Each row comes from the steps of one walk. Every step used is in the known rows, and no mark comes twice. Write the walk behind each row, first mark first.
Known rows
rifi -> mupav -> lalur: [ 33  15  30   6  -6 -52 -35  53  -3   4 -30  -3  26  -4  10 -28 -38  16
  15  -3  -3 -35 -66  24]
zumuk -> lalur -> mupav: [  1  38  -6  17 -16 -16  64 -34  47 -10 -10   4  -6  18  16  70  39 -34
  36 -15  31  23 -39 -21]
lalur -> nunug: [ -5 -62  45 -13   4  21  12 -39 -39  -3 -28 -24  11  24  18  -6   6  -5
 -16  28   2   8   3  -3]
mupav -> rifi -> nunug -> rasisa -> lalur: [-21 -29 -46  23 -16  11  30   0  10  -7  46  37 -17 -45 -63  67 -14   6
 -28   8  14  -7  62  -4]
lalur -> mupav: [  7  36   5   4  -7  10  41 -17  42  10  -9 -15   0  -8  13  31  14   5
  28 -17  32   9 -38  -9]
nunug -> rifi -> mupav -> lalur: [ 40   7  22 -12  -3 -42 -59  45   3   1 -31  15  30  -5   5 -35 -34  12
   5 -23  -3 -48 -25  29]
mupav -> lalur -> rifi -> nunug -> rasisa: [-39 -54 -41  14   8 -28 -52 -21 -28   1  40  28 -17 -22 -47   0  -9 -12
   4 -24 -46   8 -31 -13]
zumuk -> rifi -> mupav: [ 14  37  31 -16 -13   9 -37   1  -8  52 -27 -21  58  12  10  -3  19  40
   7 -13  12  22 -78  22]
leviz -> lalur: [  2  23   6  19   6 -39 -12 -13  13  23 -22   4  -5   8  15 -28 -47  -6
 -15  32  36 -31  25   2]
leviz -> lalur -> mupav -> rifi -> nunug: [ 10 -29 -33  15   8 -11  65  26  57 -39  77 -13 -46 -40  10   4  -5 -10
  22   3 -21 -16  31   9]
rasisa -> nunug: [  0  54 -31  -8  -8   8  16 -13 -22  14 -22 -16  -9 -63  18 -32   1 -25
 -12  33 -40   5  39   7]
nunug -> rifi: [ 13  21   3 -42   7  31 -28 -16   9  17 -20  15  11  -2   0 -30   5 -14
 -28  -5  23 -11  59  12]
zumuk -> rifi: [ -1  37   8 -13   1  26 -30 -27 -24  63   2 -24  11  33  27 -34  16   9
 -29   6  10  16 -43  12]
mupav -> lalur -> leviz: [ -2  73  15  23  15 -12 -32  29 -41   5 -12 -11 -24  52  17 -51 -44   1
  -6  21  -1 -34 -35  -6]
mupav -> lalur -> rifi -> nunug: [  3 -47 -24   0   6 -18 -42 -17 -39  -1  43 -21 -48 -28  10 -35  -7 -29
 -21 -28 -41  -3 -43  13]
leviz -> lalur -> rifi: [  0   8  -2  17  15  -8 -51 -87 -18  24 -14 -11 -15  22  25 -25 -37 -15
 -33 -21   7 -32 -14 -20]
zumuk -> lalur -> leviz: [-20  88   8  17   5   7  17 -18 -28  -6 -20  -2 -16  72  12  11  20 -32
   0  30  20  19 -14 -23]
rasisa -> nunug -> rifi -> mupav: [ 27  36  -7 -36 -12   9 -27   2   6  10 -46   8  47 -54  -7  -6   9  10
  11 -20 -18  -6  30  21]
rifi -> lalur: [ -2  14   9 -13 -16 -10  -8  75 -10  14 -17 -11   1 -10   8 -25  23   9
  -4  26  27  61  -8  19]
rasisa -> lalur -> rifi: [  2   9  -8   8 -11  40 -31 -97 -34  29 -13  -8 -20   3   1  31 -14  -9
 -60 -34  29 -13 -10 -19]
leviz -> lalur -> mupav -> rifi -> nunug -> rasisa: [-33 -42 -49  30  11 -28  34  16  47 -28  67  36 -14 -36 -46  30 -11   8
  34   2 -31 -11  34 -19]
leviz -> lalur -> nunug: [ -2 -71  36  14  14 -26   3 -44 -27  -2 -28 -12   1  31  24  -8 -32  -8
 -17  33  16 -27  28  -6]
rifi -> mupav: [ 16  35  39 -17 -14  -2 -11  18   7  18 -48 -14  55 -14  -2   9  11  29
  19  -1  21  14 -46  15]
rifi -> mupav -> lalur -> leviz: [ 10  70  28  18   8 -22 -40  43 -30   1 -27 -11   7  43   8 -31 -36  24
  15   7  -1 -31 -63   4]
mupav -> lalur: [ 17  16  16   7   4 -37 -25  37 -15   8 -12  -5 -13   6  21 -54 -42 -10
 -10  16  -4 -37 -32  13]

Write each row's walk
[-14  13 -27  31 -28   4  40 -38  42  12  -2  33   2 -19 -43 104  -6  16
  11 -28  53  -2  -5 -26] : nunug -> rasisa -> lalur -> mupav
[ 13   0   4   7  14  -5 -65 -51 -40  13  -6 -16 -22  21  30 -48 -33 -20
 -28 -35 -27 -38 -62 -12] : mupav -> lalur -> rifi
[-19  70  11   3  -2   8 -15  62 -35   8 -18 -16 -16  38   7 -30  12  18
   0  31  20  46 -16   0] : rifi -> lalur -> leviz
[-46 -80   4   3  -3 -10 -27   2 -43  22  -4  22  29  29 -34  12  21  23
  10  11 -15  51 -16 -12] : zumuk -> rifi -> lalur -> nunug -> rasisa
[ 25 -39  43 -40  -4  14 -29 -12  -5   1 -53   4  60   0  -5  12  13  22
   7 -24   8  -4  10  17] : lalur -> nunug -> rifi -> mupav
[-40 -73   7  23  13 -34 -13 -39 -20   4 -18  37  25  23 -38  20 -28   7
   9  26  -3 -12  27 -25] : leviz -> lalur -> nunug -> rasisa
[ 11  30 -12  19 -29  14  49 -32  40  13 -11   0 -11 -20  -7  82  -6   9
  -4 -26  63  -7  -8 -11] : rasisa -> lalur -> mupav
[ -6  17  -5   4   2  12 -16 -99 -26   3 -15  -8 -14  42  24  16  30 -51
 -23 -28  -2  14 -40 -30] : zumuk -> lalur -> rifi
[ 30 -40  34 -28 -16  17 -21 -23  -5   1 -47  13  49  -7 -19  44   3  25
 -12 -30  30 -14  30  16] : rasisa -> lalur -> nunug -> rifi -> mupav
[ 25 -44  37 -22   2 -13 -34 -16   4   0 -52  13  53   5  -1   8 -12  21
   7 -19  18 -26  26  14] : leviz -> lalur -> nunug -> rifi -> mupav
[  5 -23 -19 -11   8  22  48  38  21 -32  72 -24 -34 -39   5 -28  16 -13
  -8  27 -35   5  36  21] : mupav -> rifi -> nunug
[  8  18 -34 -34 -13  -3 -22  60 -12   8 -15  12 -10 -50   4 -39  20 -10
 -15   6 -11  42  70  27] : rasisa -> nunug -> rifi -> lalur
[-38 -83   6   6   4  -2  13  27 -15 -25  10  27  20  15 -32  13  13  20
  19  24 -27  27  28 -20] : mupav -> rifi -> lalur -> nunug -> rasisa
[  8   5  -2 -36  -6   2 -32  66   2  12 -17  15   1 -12  -2 -32  23   3
 -16  -1  29  45  44  26] : nunug -> rifi -> lalur
[-12 -33 -32  -3  -4  -1  -5 -56 -31 -10  36 -12 -42 -11   5  15  41 -58
 -15 -21 -24  41 -24  -1] : zumuk -> lalur -> rifi -> nunug
[  1 -84  34  -7   4  16  38  42 -18 -36   7 -24  -5  21  28 -16  17  10
  -4  29 -17  21  28   6] : mupav -> rifi -> lalur -> nunug
[  3  12 -23  27  -7  36  81  -6  70 -29  44  19 -10 -13 -18  65 -13  20
  10 -13   9 -38  38 -28] : nunug -> rasisa -> lalur -> mupav -> rifi
[  9  10   5  -8  -3  12  31  93  20 -20  22 -11 -12  -6  22 -34  18  15
  -2  33  -2  29  27  12] : mupav -> rifi -> lalur
[-36 -36 -35   3  11   4  22  23  16 -20  61  26  -3 -35 -53   5   9   5
  16  20 -42  13  32  -7] : mupav -> rifi -> nunug -> rasisa
[ 15  27  -7  18   5  17 102  -3  73 -47  36  -5 -15  19  31  40  27 -19
  28  -1  -7 -18   8 -25] : zumuk -> lalur -> mupav -> rifi
[ 16  73  -4   5   8 -16 -49  33 -35  -6 -27   2  -2   9   6 -41 -37   8
   7  -7 -35 -45  -5   8] : rasisa -> nunug -> rifi -> mupav -> lalur -> leviz
[ 17  63  21   3  14 -12 -56  37 -25   0 -28   4   6  41   2 -37 -36  19
   6  -9  -2 -43 -30   7] : nunug -> rifi -> mupav -> lalur -> leviz
[  6 -22 -34   9  -2   2  87  20  51 -52  79 -13 -43 -27  10  32  39 -31
  26   0 -27  15  14   4] : zumuk -> lalur -> mupav -> rifi -> nunug
[-51 -41 -45  11   3 -18 -23 -49 -22  -4  35  33  -6 -10 -52  39  33 -33
   8 -16 -35  41 -17 -23] : zumuk -> lalur -> rifi -> nunug -> rasisa
[ 10 -57  24 -40  13  35 -18 -44 -20   0 -25   5  12  18   5 -18   7 -14
 -28  -6   8 -13  64   4] : lalur -> nunug -> rifi
[  7 -24 -25  -1   6  18  74  31  50 -37  77 -20 -40 -47   7   7  22  -8
  22  -1 -29   3  15  11] : lalur -> mupav -> rifi -> nunug
[ -9 -18 -22 -16  -3   7 -17   2 -27  37  52 -27 -24 -17   3 -26  30  -7
 -22   7 -14  44 -28  34] : zumuk -> rifi -> nunug
[ 18  28   3   6   9  39  82  10  70 -29  37 -18 -11   0  29   7   4  10
  23  -1  -9 -33  10 -15] : lalur -> mupav -> rifi
[ 28  25  27 -40  -6  14 -35   9  20  13 -48  10  58 -18 -10   2  12  23
   7 -24  22   0   3  22] : nunug -> rifi -> mupav
[-45 -65  15   3   7   1  -5 -37 -29   3 -18  24  32  16 -39  22   3   9
  12  23  -7  14   7 -26] : lalur -> nunug -> rasisa
[-10  66   9   8  10  30  15  78 -12 -16  16 -18 -24  42  14 -38   6  20
   0  35   1  20  12  -8] : mupav -> rifi -> lalur -> leviz
[  7  29  -7  28  -3 -35  31 -25  53   9 -12  -1  -7   1  16  27 -26   5
  25 -12  43 -24 -11 -14] : leviz -> lalur -> mupav
